In the rows, zero is written as 128.
Known rows, with every way that one mark hangs from another:
(vulid gomese toboga): [102 119 126 121 143 132 116 128 109 109 142 139 118 144 116 109 116 116
 120 132 168 123 109]
(gisum bamep gimo): [120 122 108 145 130  95 123 115 142 142 105 126 108 110 129 252 131  57
  81 126  75 137  98]
(bamep gisum): [121 118 140 135 134  97 114 118 132 119 119 125 146  96 117 174 104 139
 122 137  97 124  95]
(gomese vulid): [126 117  86 132 114 118 122 123 140 135 107 132 175 109 108 140 148 124
 127 115  91 123 128]
(toboga (vulid (gomese (bamep gisum) gimo))): [125 125 139 138 125  93 135 115 120  76  83 132 101 112 135  87  77 215
 142 136 167 109  92]
(gimo gisum): [123 125 103 130 127 129 110 114 145 131 122 129 132 137 100 168 118 138
 126 132  88 133 140]
(toboga vulid): [132 118 101 130 136  97 114 105 147 112  98 133  92 114 112 168 134 128
 119 118  74 132  85]
(gimo (gisum (bamep gomese)) (pedu vulid)): [137 132 151 118 145 158 128 116 135 160 159 119 105 146 121 116 163  97
 211 119 123 137 176]
(gomese (bamep gisum) gimo): [125 124 129 151 111  81 132 134 129 106 108 127 145 101 137 131 102 191
 143 149 115 114 109]
(vulid (gomese bamep (gimo pedu)) toboga): [123 131 116 130 120 141 122 148 110 114 135 138 107 161 158  42 125 156
 132 146 211 111 123]
(gomese (bamep (gisum (gimo pedu)))): [174 129 133 145 123 103  99 123 135 139 142 123 168 112 150 145 108 139
  57 134 136 116  89]
(vulid (gomese bamep gimo) toboga): [104 125 116 137 121 114 137 143 106  95 130 139 116 146 136  71 112 163
 135 148 185 113 121]
(vulid (gomese gimo) toboga): [ 87 124 121 120 129 132 131 144 107 102 123 141  81 148 139 105 114 128
 130 145 175 122 119]
(vulid (gomese (gimo gisum)) toboga): [ 87 130 125 116 126 160 125 139 112 106 118 137  93 169 126 102  88 140
 135 148 179 129 153]
(pedu (gimo (gisum bamep))): [101 131 107 148 128 137 131 122 147 143 118 125 104 128 110 226 118  97
  87 122  74 140 155]
(pedu (bamep (gisum gimo) gomese) vulid): [175 134 193 103 153 118 149 128 120 136 176 117 165  81 125 126 142 118
 148 116 105 127 116]
(mupa (gisum bamep)): [100 113 128 154 123  90 126 106 141 129  89 116 115 148 128 200 145 112
 136 127  82 152 107]
(toboga (vulid (gomese bamep (gimo gisum)))): [126 134 101 132 118 123 131 113 136  85  82 136  86 149 119  84  94 215
 146 133 155 118 133]
(gisum bamep (gimo pedu)): [139 127 112 141 131 123 110 117 145 159 116 124  99 126 150 220 143  50
  77 125  97 134 100]
(gomese (vulid toboga)): [114 118  98 132 118 134 119 134 122 135 131 132 181 124 112 116 136  95
 125 123 120 131 125]
(bamep gisum gomese): [126 126 171 127 142  96 119 125 117 123 163 125 132 105 116 118 131 140
 118 132 127 128  95]
(gisum (bamep gomese) (gimo pedu)): [146 134 141 133 140 122 114 122 131 163 158 123  83 134 148 162 170  49
  74 121 129 137  98]
(mupa (gisum gimo)): [138 118 121 144 120  88 103 117 142 131 121 120 139 150 138 196 140 111
  35 126  91 149  99]
(gisum (gimo (pedu bamep (vulid toboga)))): [181 133 144 103 145 163 132 142 129 156 163 126 154 121 150 127 154  67
 139 119 112 132 126]
(bamep gisum (gomese (gimo pedu) vulid)): [137 135 152 119 113 138 125 142 120 144 137 125 134 118 154  50 143 151
 134 131 176 118 129]
(vulid (gomese bamep (gimo gisum)) toboga): [105 134 115 135 117 141 130 141 110  99 129 136 122 171 123  67  90 181
 145 149 189 121 154]
(pedu (gimo gisum)): [122 132  98 135 129 136 116 128 147 135 141 130 123 133 106 181 124 135
  56 123  85 134 155]

Rows:
[140 138 167 100 129 152 141 130 125 120  93 131 102 113 160  82 105 180
 171 140 180 106 105]
(vulid (gomese (gimo (pedu (bamep gisum)))))
[130 134 105 122 113 152 111 132 149 141 103 130  85 158 143 134 125 144
 136 143 121 129 153]
(gomese (gimo gisum pedu))
[121 126 133 126 141 178 121 124 131 155 133 120 126 158 129 147 128  66
 209 129 115 142 175]
(gimo (gisum bamep) (pedu (vulid toboga)))
[ 90 132 117 125 129 139 141 104 137 100  53 134  32 147 122 160  89 145
 169 128 138 134 133]
(toboga (vulid (gomese (gimo (gisum bamep)))))
[102 122  94 132 105 134 131 149 120 128 107 134 143 130 133 112 134 106
 137 135 128 131 138]
(gomese gimo (vulid toboga))
[157 122 124 137 120 116  90 118 145 147 126 120 125 165 158 169 153 111
  32 125 119 146 101]
(mupa (gisum (gimo pedu)))
[147 137 194 101 139 117 170 143 117 121 145 124 126  83 136  85 147 165
 228 131 115 121 138]
(pedu (bamep gisum (gomese gimo)) vulid)
[127 126 101 136 123  94 137 117 129  82  84 140  83 128 130  78 117 196
 136 130 155 112  99]
(toboga (vulid (gomese bamep gimo)))
[119 118 129 155 122  87 120 109 141 136  97 113 116 148 140 244 137  80
  69 125  80 157  97]
(mupa (gisum bamep gimo))
[159 123 116 151 108  93 120 122 129 130 123 122 231  92 124 143 103 150
  66 123 117 117 110]
(gomese (bamep (gisum gimo)) vulid)
[154 130 128 115 141 131 159 136 144 138 146 129 146  84 116 155 165 135
 143 109  62 122 150]
(pedu bamep gimo vulid)
[146 125 141 138 132  93 118 121 116 105 135 129 171 107 127 135  83 166
  58 133 166 110  93]
(vulid (gomese (bamep (gisum gimo))))
[111 124 121 136 124 115 141 118 125 145 129 125 140 110 109 125 170  90
 153 111 114 132 125]
(gisum (bamep (gomese vulid)))
[ 79 129 103 141 102 160 143 138 125 139  83 125 134 149 125 153 106  92
 175 137 120 144 169]
(gomese (gimo (gisum bamep)) (vulid toboga))
[144 142 117 121 129 155 139 129 150 141 131 128 135 117 107 169 130 146
  97 118  70 130 146]
(pedu bamep (gimo gisum))
[123 128 121 111 145 158 134 125 132 122 157 133 129 132 103 131 116 160
 111 112 134 123 195]
(pedu (gimo gisum) (vulid gomese))
[131 120 142 103 153 162 118 130 114 127 162 137 127 147 137  68 137 109
 168 124 183 119 145]
(gimo (pedu (vulid gomese toboga)))
[156 126 141 138 137  91 113 105 122  91 113 129 139 105 126 126  73 168
  57 120 158 115  71]
(toboga (vulid (gomese (bamep (gisum gimo)))))
[143 137 138 110 142 176 150 144 131 140 166 125 156 123 108 137 130 114
 151 116  90 138 182]
(pedu bamep (gimo gisum) (vulid toboga))
[181 137 120 114 130 141 118 125 149 156 128 128 131 115 146 160 153  98
  89 121  98 124  91]
(gisum (gimo (pedu bamep)))
[107 138 123 120 109 157 130 150 110 136 149 128 134 160 119  55 135 126
 142 134 165 141 168]
(bamep (gomese (gimo gisum) (vulid toboga)))
[125 131 149 121 137 130 150 135 130 150 137 124  62 126 156 112 185  96
 214 129 127 130 156]
(gisum (bamep (gomese (gimo (pedu vulid)))))
[ 97 133 132 132 125 158 133 128 112 149 147 121 153 152 102 103 137  75
 157 120 143 148 154]
(gimo (gisum (bamep (gomese (vulid toboga)))))
[128 140 140 110 116 150 161 154 107 134 139 129 144 122 131  36 166 120
 172 126 149 130 129]
(pedu (bamep (gomese gimo (vulid toboga))))
[128 119 127 151 115 115 125 133 110 121 135 124 235 110 114  80 101 144
 135 131 145 121 116]
(gomese (bamep gisum) (vulid toboga))
[141 135 181 111 132 148 145 139 100 133 161 122 201 100 115  47 134 121
 165 119 153 129 108]
(pedu (bamep gisum (gomese (vulid toboga))))
[123 121 120 115 149 129 139 131 127 118 157 137 122 111 116 135 142 144
 101 111 132 116 163]
(pedu gimo (vulid gomese))
[143 138 143 107 131 160 128 139 133 147 166 127  87 155 141  66 164 148
 190 131 140 132 188]
(bamep (gomese (gimo gisum (pedu vulid))))
